Each row was made from one walk, in order. Every step used is in the known rows, and no mark comes twice. Write each row's walk.
Known rows:
dokege, zogon, guzov: [  1.2 -22.7  21.6   6.1   1.4   6.1  -3.6  -9.6  28.8  -9.7  35.1 -24.8
  -6.3 -16.9  12.3   1.4   2.1 -15.1 -10.5   6.6 -14.6   4.8]
zemiv, sigar: [ -0.3  16.6  21.9  -5.3   0.9  18.7   5.0  13.7   2.5  13.8  12.0   1.2
  11.4 -14.2   0.9  -8.2  -6.2  -1.4 -30.1 -17.9  -2.3  -7.4]
zogon, guzov, zemiv, sigar, kepeli: [-12.3  15.5   2.7 -18.6  19.7   9.3  37.9 -17.7  16.5   0.6   8.4  -1.8
   5.3 -10.0  11.9  10.8   8.4 -11.1  -6.0  -6.8  -2.7  -6.1]
dokege, zogon, guzov, zemiv, sigar, kepeli, sufem: [-14.3  19.3  -8.1  -8.8  18.4   0.8  33.5 -31.7   6.4   1.6  15.1   3.3
 -17.0 -18.9   8.0  18.5   5.5 -11.0 -15.1   8.9  16.0   6.3]
guzov, zemiv, sigar, kepeli, sufem, meri, dokege: [  4.9  26.5  -5.6 -21.4  24.1   0.4  18.3   3.0  -9.1   6.1 -18.7  19.1
   3.8  -0.3   3.6   9.9  -2.5  23.3   4.3  10.7  12.4   0.0]
zogon, guzov, zemiv, sigar, kepeli, sufem, meri: [ -6.9  19.5   0.5 -36.2  38.9  -3.6  26.3 -24.7 -11.8  -0.2  -1.6  -1.8
  -0.8  -8.5   5.9   8.9   9.6  17.0   5.4   8.2  13.1  -5.6]
kepeli, sufem, meri, dokege: [ 26.4 -12.5  13.4 -15.1   9.7  -2.1 -17.9  22.5 -10.3  -3.8  -5.3  -3.2
   1.4   5.4  -3.3   2.6 -10.3  28.3   1.6  20.3   0.5  -0.1]
dokege, meri: [  5.0 -16.6  17.8   9.1   6.1  19.1  -8.7  14.1  -1.0 -16.0   7.0 -13.5
  26.3  21.6  -9.1 -21.2  20.1 -10.4 -15.7 -29.7  -3.3  16.8]
sufem, kepeli, sigar, zemiv: [-13.0  -3.7   5.8 -13.1 -40.8  19.4 -10.4 -33.9 -18.9  13.5   5.6  -0.5
   8.6 -15.2  -5.1  -2.7  11.5  -4.8 -10.5  13.3 -15.1  11.0]
zemiv, sigar, kepeli, sufem: [  0.8  21.5  -6.6   2.8  -1.7   0.0  10.1  -2.9 -29.0  34.1  -4.0  18.3
  -7.4  -2.2 -20.6  -2.7  -0.8  -5.3 -19.7  -5.5  12.4   2.2]
zogon, dokege: [ 15.1 -19.3   9.8   3.8   0.7  14.4  -8.9  31.2   6.3  -6.0  -6.9  -1.3
   1.2  -2.8 -25.0  13.6  -2.8   6.1  -8.7 -23.0 -15.5 -17.7]
sigar, kepeli, sufem, meri, dokege, zogon: [ 11.9 -12.8  -4.7  16.5   3.6 -16.5 -16.5   2.5  -4.0  11.6  -5.4   6.8
 -14.9   1.1  -3.9  -2.9   0.2   3.5  18.4  24.6  -7.5  20.3]
zemiv, sigar, kepeli, sufem, meri, dokege, zogon: [  6.4  17.9  -5.0  19.1   3.9 -11.7  -7.0   0.7  -0.1  18.4  -3.1  11.4
 -13.4 -11.4   8.9  -7.7 -15.7   3.0  16.3  17.1   1.2   9.2]
zogon, dokege, meri, sufem, kepeli: [ -8.5 -19.5  -8.0  46.6  -1.4  -4.1 -24.8  11.3   3.2  -3.7 -29.2  -5.5
   6.3  27.5  -9.8  -4.3   4.8 -13.1   3.7 -49.9  -2.3  -4.1]
zemiv, sigar, kepeli, sufem, meri, dokege, zogon, guzov: [  8.6  12.0  -8.7  16.5   8.3 -15.2   1.0 -11.0  16.9   4.9   7.7  -9.5
 -21.9 -14.4  25.5   1.7 -23.8  -1.8  30.7  33.7  -1.7   0.2]
meri, dokege, zogon: [ 11.8 -16.2  16.4  18.9 -12.3   8.6 -11.9  18.8  32.6  -6.2  17.5  -4.3
  -3.9  -8.5  10.2   4.3 -10.8  -9.5 -11.8   7.4 -16.2  11.8]
sigar, kepeli, sufem, meri, dokege: [ 20.0 -10.6  -5.5   1.3   5.4 -14.7 -12.5  12.2 -17.6  12.8 -17.7   9.3
  -5.2  12.2 -10.8  -1.0   0.3  14.3  17.5  22.1  -6.3   8.6]
zogon, dokege, meri, sufem: [ -5.1 -23.2  -2.0  17.7  -2.0   4.1 -19.1  36.1  -0.6 -22.0 -25.5   1.9
  16.4  26.8 -23.4  -7.2  -1.2 -11.1  -7.4 -54.4   2.2 -17.9]
zogon, dokege, meri, sufem, kepeli, sigar: [ -2.7 -12.4 -16.0  36.9 -21.0  -4.5 -20.5  -6.1  -6.1   3.2 -19.9  -0.7
   6.0  24.2 -26.7 -14.6  -3.4 -28.5  -5.2 -28.9   1.5 -16.8]
guzov, zogon, dokege, meri, sufem: [-14.3 -18.8 -10.1  21.8 -36.8  -8.3 -17.2  50.9  -2.8 -26.6  -4.2  -2.1
  16.6  35.8 -16.4 -22.0   6.2  -9.2   4.1 -54.3   7.4 -14.4]
guzov, zemiv, sigar, kepeli, sufem, meri, dokege, zogon: [ -5.0  22.6  -4.9  -8.1  21.5  -3.9  16.3  -6.8   7.3   3.0  -7.1  17.0
  -6.9 -12.3  12.5   7.5  -3.4  12.6   4.3  13.0  10.5  10.6]

Which walk is each row?
[  4.9 -10.4   4.0  -8.6  15.7 -12.8 -10.1  -5.3 -38.4  22.5  -9.7   8.6
  -0.6   6.1 -24.7 -11.2  20.3  11.9   3.2   6.3  -2.7  11.7] : sigar, kepeli, sufem, meri
[-10.2  11.3   4.7  -3.6  24.7  -0.2  21.6 -13.3  44.9 -16.6   8.5  -8.8
  -1.6 -19.4  39.2   7.0  -5.9  -3.0  27.7  16.0 -14.4   1.8] : sufem, meri, dokege, zogon, guzov, zemiv, sigar, kepeli
[  7.5  20.0 -10.5 -26.4  28.7  -3.6  23.8  -8.3   7.8  -8.3  -8.4  -0.8
  -4.3  -3.4  18.0  19.5  -9.6  17.4  20.4  25.3   9.0  -9.4] : zogon, guzov, zemiv, sigar, kepeli, sufem, meri, dokege
[ -0.3  20.5 -19.5  -0.3   6.9  -0.4  31.6 -17.2  28.5  -7.0   7.1   5.0
 -20.7 -13.9  21.3  27.0 -14.1  -9.8   0.1  25.5  13.2   2.6] : meri, dokege, zogon, guzov, zemiv, sigar, kepeli, sufem
[-14.7  15.9   1.2 -21.4  36.3  -6.1  22.7 -33.8   0.9  -1.0  11.5  -4.8
 -11.3 -20.9  14.2   6.6   9.3   4.8   6.4  11.5  10.8   5.7] : dokege, zogon, guzov, zemiv, sigar, kepeli, sufem, meri
[ 15.7  20.9  -7.9   4.1   6.4  -8.6  -1.6  10.3 -14.7  20.8 -14.9  14.3
  -2.6   0.9   0.0  -5.5 -14.7  12.9  14.5  15.0   2.9  -1.1] : zemiv, sigar, kepeli, sufem, meri, dokege
[ 20.2 -14.8  26.8  -6.9   9.4   6.4 -18.0  26.1  11.2  -7.8   0.4  -9.5
  12.3   2.3   8.7  -6.0  -6.0  17.1   8.0   7.4 -21.1  -2.3] : sufem, meri, dokege
[ 11.4 -14.7  10.5 -28.9  29.1  -2.1   4.0  -9.3  26.4 -35.1  12.7 -19.9
  -9.7 -11.1  23.6  24.7  -4.3  20.8   5.6  33.5   5.1   3.5] : kepeli, sufem, meri, dokege, zogon, guzov, zemiv
[-33.5  -8.0 -29.3  15.2 -76.8  -0.5 -20.3   4.1 -17.8 -19.0 -12.1   1.3
  14.7  23.6  -8.2 -20.3   9.8 -12.0  19.9 -29.6   2.8  -5.8] : guzov, zogon, dokege, meri, sufem, kepeli, sigar, zemiv
[  8.8  -8.4  -4.3   3.0  -2.8  -6.0  -0.8  -3.1 -33.8  26.2  -5.1  14.6
  -6.9   8.9 -31.4   0.9  16.2  -5.3 -17.9   1.8   2.9  12.4] : sigar, kepeli, sufem
[ -5.3  20.1  -9.9 -26.0  21.0   3.6  36.1 -21.7  -7.3   4.4   2.5   5.3
  -6.4  -4.9  -1.2  19.9   5.0  -1.6 -15.8   6.2  18.1  -5.9] : zogon, guzov, zemiv, sigar, kepeli, sufem
[ -5.2  16.8   6.2  11.5  -3.1   7.1  10.1   2.5  -6.5  29.1   0.8  12.4
   5.3  -6.0  -6.6 -12.6   3.4 -16.8 -13.6 -17.0  -9.4   2.6] : zemiv, sigar, kepeli
[  2.3 -15.6  -2.7  23.8 -28.3   8.8 -11.5  47.5   5.5 -32.3   8.5 -16.1
  18.9  28.6 -16.7 -18.4  16.9  -0.8  11.2 -40.3  -3.3   0.2] : guzov, zogon, dokege, meri
[  6.1  16.9   8.4 -27.6  30.1   4.8  14.4  -7.8  31.7 -26.6  15.8 -15.4
  -9.5 -22.6  36.5  19.7 -17.7  21.6   2.3  26.5  13.7  -6.7] : kepeli, sufem, meri, dokege, zogon, guzov, zemiv, sigar
[-14.0 -14.5  10.5  20.5 -10.8 -12.2 -17.0  -6.5  -7.8  33.0  -5.7   0.2
  -0.3   3.1   3.5  -6.9   5.8 -12.4 -22.8 -21.9  -8.4   2.8] : meri, sufem, kepeli
[ -9.0  -6.2  10.4 -42.5 -39.6  28.7  -4.1 -10.2 -21.0  -6.1  10.3   8.3
  17.2 -11.8 -16.7  -5.6   5.0  -2.4 -22.1   7.6  -8.5  -2.9] : kepeli, sigar, zemiv
[-13.2  -8.5 -23.5  42.3 -57.8 -14.6 -18.5   9.4  -9.5  -1.2  -0.5  -4.2
   6.5  32.0 -21.6 -29.7   3.8 -24.6   6.0 -27.0   7.4 -11.4] : guzov, zogon, dokege, meri, sufem, kepeli, sigar
[-29.7  -6.0  -2.8 -16.1 -49.8   1.5 -15.0 -29.6 -25.3  20.7  -6.1  12.6
   7.1  -6.3  -4.1  -7.3   3.8 -13.9 -19.7  -2.9  -4.1  -2.5] : meri, sufem, kepeli, sigar, zemiv
[ 21.5 -18.3  10.1  -1.0  11.6  -8.9 -16.5  -0.6  21.8 -18.8  18.4 -24.9
 -17.5 -10.6  20.5   8.8 -16.1  12.5  15.1  38.2  -2.0   0.7] : kepeli, sufem, meri, dokege, zogon, guzov
